Each row was made from one small tree. Brackets hold a mark, then the marks that hang from it, in the order of their numbers. Every link used is in the known rows. Write each row's tree.
Known rows:
{q366 q506 {q727 q594} q981}: [-2.184 -1.165  0.010 -1.076  0.917  1.534  2.512  0.257  1.934 -0.007
  0.396  0.480  0.753 -1.126 -1.620  0.379  0.543 -4.404 -1.740  2.258
  0.600 -0.093 -1.778 -1.710]
{q727 {q366 {q981 q858}} q594}: [-2.198  3.257 -1.052  0.225 -0.009  0.320  3.607  0.388  2.967 -0.839
 -1.016 -0.506 -1.284 -2.363 -3.675 -0.632  0.401 -2.241  0.408  1.472
  1.395 -0.043 -1.847 -2.054]
{q858 q556 {q981 {q366 q506}}}: [ 1.470 -6.691 -1.208 -2.531 -0.712  0.313  1.148  1.785 -1.820  2.197
  1.122  1.205 -0.833 -2.263 -0.713 -1.186 -2.180 -0.674 -0.049 -1.861
  3.955  1.663 -0.233 -2.437]
{q556 q858}: [ 0.728 -0.120  0.950 -0.623  0.351  1.369  2.918 -1.397 -0.596  1.765
  0.528 -2.401 -1.249 -2.156 -2.486 -0.897  0.016 -0.854  0.920  1.275
  2.447  1.280  0.159 -1.111]
{q506 {q858 q981}}: [ 2.709 -0.175  1.115  0.962  1.236  3.543  0.876 -1.517 -1.454  1.737
 -1.436  1.250  1.660 -1.935 -1.005  0.496 -1.527  0.374  0.067  0.937
  3.924  0.842  0.664 -1.017]
{q727 q366 q594}: [-1.120  1.379 -0.862  1.319  1.657  2.108  5.475  0.774  0.115 -1.612
  0.280 -2.440 -0.367 -1.751 -2.242  0.058  0.176 -1.817  1.088  2.584
  2.307 -0.177 -1.782 -1.799]
{q727 {q366 q506 q981} q594}: [-4.034 -0.470 -1.472  0.687  2.953  2.087  5.464  2.024  3.888 -0.578
  1.564  0.001 -1.177 -1.362 -3.022 -0.770  0.703 -3.301  0.408  1.328
  1.665 -0.033 -4.293 -2.191]
{q858 q506 q556 {q981 {q366 q727}}}: [ 3.161 -4.212  1.267 -1.741 -0.995 -0.085 -0.304 -1.459 -3.253 -1.061
 -1.780  0.314  0.274 -3.134  1.078  1.417 -0.805  1.939  0.090  1.303
  4.523  2.888  2.240 -0.799]
{q506 {q366 q727} {q858 q556 q981}}: [ 2.298 -1.164  2.348  1.301 -1.752  2.083 -3.131 -1.348 -5.237 -0.701
 -2.506  0.780  3.914 -1.944  1.711  1.066 -1.334 -0.758 -0.294 -1.694
  4.216  1.838  2.472  0.437]
{q366 {q506 q858} q727 q981}: [-1.911 -0.554  0.427 -0.328  1.724  2.700  1.693 -0.817  1.504  1.115
 -0.372  2.112  1.114  0.128 -1.302 -0.234 -0.560 -2.932 -1.324  2.227
  2.249  0.841 -1.571 -1.184]
{q858 {q506 q366} q981}: [ 1.603 -1.844  3.776  0.742  0.471  1.405  0.342 -0.660 -0.971 -0.504
  1.476  0.021  2.601 -2.905  0.120 -0.573 -2.507  0.975  0.288 -1.289
  2.725  2.796  0.299 -0.106]
{q727 q594}: [ 1.061  0.877 -0.053  0.106  0.747  1.468  3.782  0.539 -0.648 -0.079
  0.662 -1.578  1.091 -1.131 -1.029  0.402 -0.531 -1.742 -0.113  1.461
  1.356  0.948 -0.292 -1.519]
{q556 {q858 {q506 {q366 q727}}}}: [ 0.645 -0.971  4.491 -0.697  0.207  0.317  0.382 -2.841 -1.401 -1.649
  0.014 -3.338  1.328 -2.731 -0.341 -0.177  0.105 -0.637 -0.198  1.121
  1.925  2.144  0.814  0.601]
{q556 {q858 q981}}: [ 2.218 -1.982  1.904 -0.333 -0.079  2.373  0.854 -2.346 -1.228  2.248
 -0.818 -1.459 -0.928 -4.114 -2.869 -0.304  0.083 -0.479  0.696  0.654
  3.362  0.533  1.035 -0.998]
{q858 q556}: [ 1.419  0.087 -0.863  0.523 -1.025 -0.098  2.476 -0.061 -2.305  0.376
  1.195  0.192 -0.127 -0.138  0.792 -0.534 -1.522 -0.636  0.907 -0.820
  3.047  3.313  0.531 -1.386]
{q858 q506}: [ 1.565  0.391  1.261  0.086  1.891  0.469  4.120 -1.204  0.506 -0.683
  1.987 -0.678  0.415 -1.015  0.268 -0.507 -1.915  0.841 -0.003  2.025
  2.263  3.248 -0.921 -1.198]
{q506 {q366 {q727 q594}}}: [-0.814  0.168  2.206 -0.034 -1.341  1.413  1.124  0.455 -2.831 -1.232
  0.182 -2.281  3.586 -1.445 -0.405  0.574 -0.590 -3.287 -0.938  0.700
  0.960  0.392  0.810 -0.442]
{q366 q506 q727}: [-0.881 -2.728  0.432 -1.626 -0.686  1.299  3.372 -1.133 -0.407  0.901
  1.760 -1.115  0.225 -0.730 -0.850 -1.702 -1.470 -3.090 -1.630  2.934
  1.751  0.779 -1.461 -2.366]
{q366 q506 {q981 q858}}: [-1.473 -0.318 -0.452 -2.023 -0.696 -1.081  2.477  0.304  3.898  2.487
  2.107  1.443 -1.255 -1.246 -2.710 -3.110 -2.309 -3.033 -1.337 -0.226
  1.034  1.386 -2.074 -2.677]
{q556 {q858 q506 q981}}: [ 3.798 -1.646  2.962 -0.047  1.826  1.387  1.056 -3.249 -0.061  0.058
 -0.928 -1.794 -1.049 -4.611 -1.632  0.064  0.188  1.361  0.483  1.698
  3.472  1.680  0.290 -0.152]

Which tree is each row?
[-0.989  1.300  0.491 -0.104 -3.288 -2.274 -1.180  1.450 -0.140  0.771
  0.892  1.778  1.038 -0.748 -0.257 -1.815 -2.148 -1.840  0.636 -4.667
  1.568  3.763  0.870 -0.818] | {q506 {q366 {q981 {q858 q556}}}}
[-3.803  0.180 -1.219 -0.708  0.189 -0.168  4.294  0.408  4.428  0.973
  1.631  0.489 -2.697 -1.621 -3.860 -3.287 -1.459 -3.041 -0.238  1.105
  1.777  0.523 -3.861 -2.976] | {q727 {q366 q506 {q981 q858}}}
[ 1.257 -0.640  2.617  1.340  0.553  3.284 -0.758  0.015 -2.526  1.592
 -0.524  0.854  3.801 -2.053 -0.381 -0.105 -2.428 -0.428  0.413 -1.706
  3.523  1.220  0.932 -0.470] | {q506 q366 {q858 q981}}
[ 2.872 -2.904  0.179 -1.280 -0.812  2.004 -1.441 -0.881 -4.698  0.696
 -3.696  1.062  1.684 -2.525  0.321  1.908 -0.793  0.570  0.081  0.670
  5.090  1.440  2.926 -0.763] | {q506 {q858 q556 {q981 {q366 q727}}}}
[ 4.094 -0.494  0.162  1.629  0.290  2.007 -0.641 -1.294 -2.971  0.598
 -2.144  1.641  1.491 -1.657  0.984  0.818 -1.311  0.817  0.536 -1.007
  4.933  2.024  1.406 -0.483] | {q506 {q858 q556 q981}}
[ 2.305 -2.197  4.489  0.221  0.989  0.993 -0.572 -1.785 -0.962 -0.168
  0.144 -1.944  1.234 -4.361 -0.890 -0.399 -0.733  1.072  0.669 -1.205
  3.040  2.061  0.465  0.684] | {q556 {q858 {q506 q366} q981}}
[ 1.928 -1.065 -1.576 -3.296 -2.745 -2.517  1.407  1.162 -1.992  1.423
  0.063 -0.304 -1.049 -1.464 -0.730 -1.484 -2.447 -0.278  0.111 -1.312
  2.918  2.856  1.716 -2.083] | {q981 q366 {q858 q556}}
[ 1.654 -3.675 -1.953 -4.299 -2.282 -3.030  1.874  1.984 -0.637  1.532
  1.435 -0.431 -2.030 -1.215 -0.678 -2.860 -2.926 -1.459 -1.146 -1.709
  2.608  2.306 -0.670 -2.715] | {q981 {q366 q506} {q858 q556}}
[ 2.723 -2.565  0.870 -0.456  1.263  3.313  0.180 -1.625 -1.500 -0.718
 -2.883 -0.570  2.115 -3.050 -0.697  1.318 -0.021 -2.358 -2.811  2.781
  2.670 -1.571 -0.584 -1.156] | {q366 {q506 {q858 q981}} {q727 q594}}
[ 3.330 -3.556  0.327  0.094 -0.492  1.693 -1.214 -2.146 -2.940 -0.236
 -2.141  1.152  1.186 -1.981  1.034  0.242 -0.984 -1.313 -1.644  0.549
  4.108  0.855  0.367 -0.941] | {q366 {q506 {q858 q556 q981}} q727}
[ 0.025 -2.070  0.255 -1.423 -0.067  1.297  3.128 -0.290 -0.421 -0.726
  0.439 -1.972  0.634 -1.382 -0.606 -0.394 -0.400 -3.923 -2.488  3.016
  0.950 -0.541 -1.384 -1.885] | {q366 q506 {q727 q594}}
[ 3.558 -3.960  0.353 -1.547  0.536 -0.358  0.963  0.174 -1.916 -0.296
 -0.084  0.756  0.060 -2.792  0.903  0.671 -1.634  2.528  0.777 -0.891
  4.485  3.482  1.364 -0.886] | {q858 q506 q556 {q981 q366}}
[-0.775  0.032  0.045 -2.542 -1.298 -0.754  1.232 -0.518  2.499 -0.002
 -0.659 -0.094 -0.222 -2.322 -2.325 -0.927 -0.123 -4.760 -2.939  2.160
  0.019 -0.354 -1.417 -2.145] | {q366 q506 {q727 q594} {q981 q858}}
[-0.569  3.576  0.188  0.532  2.046 -0.780  3.935 -0.466  4.283 -3.207
 -1.120 -0.801 -1.481 -2.762 -2.196  0.035  0.518 -0.515  0.066  2.297
  1.541  1.255 -2.543 -0.974] | {q727 {q366 {q981 {q858 q506}}} q594}
[-3.300 -1.839  0.395 -1.355  0.231  1.493  2.866 -0.566  1.978  1.790
  1.631  1.475  0.105 -0.500 -1.866 -1.011 -0.784 -3.602 -1.207  2.233
  1.557  1.159 -1.693 -2.180] | {q366 q506 q727 q981}
[ 1.333 -4.074 -1.290 -4.777 -3.629 -2.867  0.866  0.318 -1.826  0.647
 -0.056 -1.022 -1.367 -1.788 -0.419 -2.045 -2.122 -2.381 -2.068  0.419
  2.390  1.704  0.455 -2.672] | {q981 {q366 q506 q727} {q858 q556}}
[-1.856 -0.067  4.071 -0.072  0.710  0.498 -0.152 -1.839  0.849 -0.883
 -0.059 -1.033  1.114 -2.540 -1.089  0.039  0.863 -1.020  0.610  0.537
  1.753  2.514  0.197  0.908] | {q556 {q858 {q506 {q366 q727 q981}}}}
[-0.203  2.470 -0.814  0.876  0.202 -2.265  2.620 -1.062  2.805 -2.813
 -0.452  0.966 -2.407 -1.995 -0.301 -1.122 -0.530  0.767  1.069 -0.007
  3.083  3.863 -1.551 -1.072] | {q727 {q366 {q981 {q858 q506 q556}}}}
[ 3.239 -2.696 -0.720 -0.789  0.468  1.768 -0.308  0.565 -3.428  1.639
 -2.094  1.637  1.052 -2.118  0.038  1.178 -1.486  1.574  1.010 -1.316
  5.261  1.934  2.142 -0.932] | {q506 {q858 q556 {q981 q366}}}
[-1.857  2.384  1.929  1.095  1.141  3.010 -0.446  0.838 -0.819 -0.834
 -1.927  0.781  4.548 -0.675 -0.305  1.945  0.359 -2.837 -0.484  0.195
  1.550  0.397  0.457  0.280] | {q506 {q366 {q727 q594} q981} q858}
[-2.857  1.780  2.378  1.030  0.393  2.842 -0.470 -0.037 -0.494  0.899
 -0.552  1.925  4.104 -0.123 -0.544  0.447 -0.696 -1.948  0.086 -0.123
  2.355  1.680  0.725 -0.066] | {q506 {q366 q727 q981} q858}
[-0.414 -3.613 -0.198 -5.497 -2.468 -1.343  2.266 -0.199 -0.214  1.681
  0.627 -1.356 -0.714 -2.038 -2.393 -2.402 -2.247 -2.900 -2.336  2.465
  1.690  0.365 -0.214 -3.164] | {q981 {q366 q506 q727} q858}
[ 2.396 -3.765 -0.126 -2.162 -1.819  1.009 -0.529  0.462 -4.385 -0.583
 -3.035 -0.508  1.023 -3.600  0.030  2.359  0.400 -0.909 -0.526  0.746
  3.486  0.368  2.860 -0.863] | {q858 q556 {q981 {q366 {q727 q594}}}}
[ 4.396  1.292  0.359 -0.791 -1.369 -3.445  1.474 -1.808 -0.358 -2.078
 -0.032 -0.524 -0.661 -1.699  1.465 -1.278 -2.181  1.121 -0.463 -0.413
  2.484  4.128  0.433 -0.898] | {q981 {q858 q506 q556}}
[ 3.264 -1.326  0.567 -3.665 -2.414 -3.416  0.642 -1.513 -2.279 -1.948
 -1.434 -1.261 -0.611 -2.451  0.826 -0.259 -1.600  0.737 -1.250  1.362
  3.162  3.210  1.859 -1.262] | {q981 {q366 q727} {q858 q506 q556}}
[-1.926 -0.673  0.305 -2.602 -2.047 -0.921  1.362 -1.361  2.625  1.580
  0.393  0.956 -0.673 -1.684 -2.394 -2.306 -1.430 -4.037 -2.320  1.805
  0.714  0.982 -1.242 -2.580] | {q366 q506 q727 {q981 q858}}
[-3.651  2.169 -1.242  1.637  2.290  2.633  4.817  1.326  2.402 -0.806
  0.107  0.051 -0.628 -1.434 -3.035  0.576  0.903 -2.044  1.542  1.945
  2.047  0.555 -2.221 -1.445] | {q727 {q366 q981} q594}
[-1.175  0.012  2.299  1.047 -0.716 -0.905 -0.650 -0.460 -0.861 -2.336
  0.629  1.647  2.321 -0.589  2.220  0.669 -0.736 -0.688  0.590 -1.622
  2.315  4.344  0.715  0.508] | {q858 {q506 {q366 q727 q981}} q556}
[-2.079  2.304 -1.731  0.742 -1.592 -1.290  2.261 -0.067  1.621 -0.411
 -0.336  1.202 -2.337 -1.582 -1.728 -1.577 -0.500 -1.134  1.501 -0.764
  2.777  2.527 -0.980 -1.786] | {q727 {q366 {q981 {q858 q556}}}}
[-2.408 -0.355 -2.255 -0.130 -1.018 -1.546  2.814  0.663  3.043 -0.384
  1.004  1.248 -2.900 -1.153 -1.811 -2.872 -1.079 -2.490  0.248 -0.975
  2.416  2.073 -3.158 -2.567] | {q727 {q366 q506 {q981 {q858 q556}}}}
[ 2.698  0.456  2.596 -0.953 -3.406 -3.426 -1.199 -2.005 -2.458 -3.321
 -0.306 -1.322  1.642 -2.070  2.234 -1.008 -2.157 -0.474 -1.332 -1.118
  1.919  3.913  1.747 -0.075] | {q981 {q858 {q506 {q366 q727}} q556}}
[-1.465  0.984  3.223  0.585  1.025  0.715  0.669  0.026  0.812 -2.618
  0.007 -0.007  3.312 -1.614  0.518  1.359  0.312 -1.753 -0.295  0.690
  0.803  1.822 -0.041  0.525] | {q858 {q506 {q366 {q727 q594} q981}}}
[ 1.250 -4.346  1.194 -2.677  0.175  2.208  1.085 -0.355 -1.636  3.335
 -0.834 -1.529 -1.190 -4.370 -3.872 -0.239 -0.112  0.363  1.428  0.694
  3.933  0.151  1.661 -1.400] | {q556 {q858 {q981 q366}}}
[ 2.002 -2.604  5.227 -0.208 -0.377  1.429 -1.521 -3.612 -2.089 -1.067
 -1.256 -2.298  1.519 -4.724 -0.971  0.284  0.159 -0.071 -0.193  1.021
  2.839  1.371  1.448  0.785] | {q556 {q858 {q506 {q366 q727}} q981}}
